Known rows, with every step that occurs
vesudiz sobe gine: [ 26   6 -18   0  16 -16  22  -8  -1 -11  -1 -16  -2  21  23  -3 -19  -4
 -20  -8   3  -5 -13 -12]
fofaf zefu zetino gine gori vesudiz: [ -2 -12  37 -22 -19  28  17  -7  -1   3   8 -29 -10  12  -3  16  12   9
  29   3 -18  -8   2   6]
gine zetino: [ -8  -2   6   2 -16   2 -23  -2   4  10   4  10   2  -1   7 -13  13   2
  16 -18   9 -22 -11 -43]
gori vesudiz: [-30  -8   6 -23 -11  -1 -12  -8   7  -7  -8  -7   6   6 -22  32  -5  -4
  16 -17  30   5   8   3]
gine gori vesudiz: [-26 -18  -4 -13 -21  10  -1   9   6 -11   7   3 -21  -6  -2  -3  -6  -2
  12 -15   9  17  21   2]
gori vesudiz sobe: [-17  -7  -3  -9   0 -14  -6 -10   9  -7  -6 -22 -10   9 -11  14 -12   9
   5 -23  10 -14   8   7]
gori vesudiz sobe gine megonu zefu: [ -7   8  -1   7  18 -18  13   0   3  -1  -1  -5 -20  -4 -13  -8 -23 -11
 -10 -13  15 -10   1  14]
gori vesudiz sobe gine: [ -4  -3 -12 -11  14 -18  12  -6   8  -9  -9 -13  -5  16  -8  15 -22  -7
   0 -19  22  -5  -2  12]
zefu zetino gine gori vesudiz: [ -8 -26   0 -11 -14  15 -12 -18  -2  -1   0 -22 -11   3   3  18  13   0
  13   5   3 -24 -15   7]
megonu zefu: [ -8   3  22  -6 -20   3 -34  -9  -8   9  13   4   9  -9  13   4   5   0
  -1  -3   4   3  16 -39]
sobe gine gori: [ 13  -5 -17 -11  -1   5  27   9  -3 -15   7  14  -2   9  22  -6 -15 -23
  -9   0  17  30  -4 -11]
sobe vesudiz: [ -8 -20  10   0   6   1 -12  -2  -6  -4 -28 -15  -6   1 -15  21  -8 -19
   4  -7  43   6   1 -27]
fofaf gine: [ 21  12   4 -10  -6  -6  25  -5   2 -11  -2 -15  23  -2  12   9  -7   4
  -3  -8  -8  28 -11  -2]
fofaf zefu megonu gine gori: [  1   8  17  -1  -4  16  21  20 -13  13  11   5  13  -3   1  -6   1  13
   8  17 -33  19  11   8]
gori vesudiz sobe gine zetino zefu megonu: [ -4   7  -4   6  17  -7   1   5  10   9 -15   8 -14   9 -24   0   4  -2
   4  -7   8 -24  -6  18]
zefu megonu gine: [ -7   7 -18   9  11  -6 -14   6 -16  15  -6  15  35  -8  -4  14   0   4
  -9  23  -2   2 -14   9]
megonu gine zetino: [  5   3 -10   8  14 -25 -25  -3   2   9   8  18  31   1  16 -15  -8   5
  10  -5   2 -10  -3 -30]
zefu megonu gine gori: [ -7  -1 -25  14   5   0  -6  16 -16  11   3  20  16 -16   5  -7  -2   5
 -11  22 -14   9  -3  12]
zetino gine gori: [ 19 -10 -10  -9 -13  11   5 -16   5 -13   4  -6   6   4  18   7  11  -5
   5  13 -15  17  -2   3]
vesudiz gori: [  9 -18   7  -2 -20  13  -4   8   5  -5   4  -6  13   6  24   0   9   3
  12  -5  -1  16  10 -40]
zefu zetino gine gori vesudiz sobe: [  0 -24  -6  -1  -6   8  -7 -19   0  -1   1 -32 -22   5  10   7   9   8
   6   1 -10 -36 -14  11]

Rows
[  1  16  22  -2 -13  26 -16   2  -5   7 -11  11   9   4 -21  21  39   8
  -8  24  -8   2   2   4] => zetino zefu megonu
[  4   9  26   2 -16  12 -27  -2  11   9   1  18  -2   6  -3 -12  34   8
  14  -7  -2 -19   2 -37] => gine zetino zefu
[ -1  -8 -25   5  18 -26  -2   3   5  -7  11   2   2  -1  15 -19 -28  11
   0  -7  -9   9  23  10] => megonu gine gori vesudiz sobe
[-11  -3 -31  20  16 -10  -3  15  -9  13  -1  11   2 -15  -2 -12 -10  11
 -10  13 -17  -5   2  28] => zefu megonu gine gori vesudiz sobe
[ -4  10   7   4   4  10 -15  12   1   7  -6  26   8  -3 -22   5  22  10
  -2  24 -13  10  19  25] => zetino zefu megonu gine gori vesudiz
[  8  19  12   4   6   8 -18   3  -5   8  -8  19  27   4 -15  15  26  10
  -9  30 -13   6   6  11] => zetino zefu megonu gine
[ 18  27  19  16   0  -6  30   5  -6   0   8  -4   1 -31   4 -24  -9  -4
 -20  -1 -18  21 -10   3] => fofaf gine megonu zefu
[  5 -22   0  -6 -16  19 -11 -19  -7  -2   5 -23  -7   4  18  12  17   1
   4  10  -6 -23 -19  -6] => zefu zetino gine gori
[ 13 -13 -16  -5  -3   0   7 -16  13 -12   0 -16  -9   6   7   4   2   0
   8   2 -17   4   5  22] => zetino gine gori vesudiz sobe
[ 19  24   8  10   2  -5  47   5  -3 -10   1 -12   3 -20   1 -15 -12  -4
 -18  -3 -12  23 -22  13] => fofaf gine megonu
[-12   2   2   8  16 -13   6  -2  -2   5   0 -13 -27  -4 -12  -8 -19  -8
 -10 -13  17 -29  -8  12] => gori vesudiz sobe gine megonu zefu zetino
[  4  12   0  13  11   3 -10  10   2   7  -5  15  -2  -1 -16  -7  17  18
  -9  21 -26  -1  19  28] => zetino zefu megonu gine gori vesudiz sobe
[ -3  -8 -16 -17   3   1  24  10   3 -15   1  15  -7   7   3   2 -20 -26
   2  -7  28  29   2   5] => sobe gine gori vesudiz
[ 14  13   5   7  14 -18 -28  -3   7   8   5  24  28   7   7 -15   8  10
   9   3  -7  -8   8 -24] => megonu gine zetino zefu
[ 16  15   4   4   9   9   2  10   0  11  -9  34   9   9  -6  -4  19 -18
  -1  11  14  -5 -21 -15] => sobe gine zetino zefu megonu
[-10  18  23  17 -10   4  -3   3 -13   6  14   5 -13 -27  -3 -22  -1  -9
 -20   3   1  -2  -2 -17] => gine megonu zefu
[ -5   5 -10   2  20 -17  26   0   5  -9  -7 -11 -18   5 -16  -1 -25 -11
  -9 -15  19  -8  -9  21] => gori vesudiz sobe gine megonu
[-16 -17 -12  -1 -11   1   6   6   8 -10   8 -10 -34  -3   7 -18 -11   8
   3 -20  -7   0  22   6] => gine gori vesudiz sobe
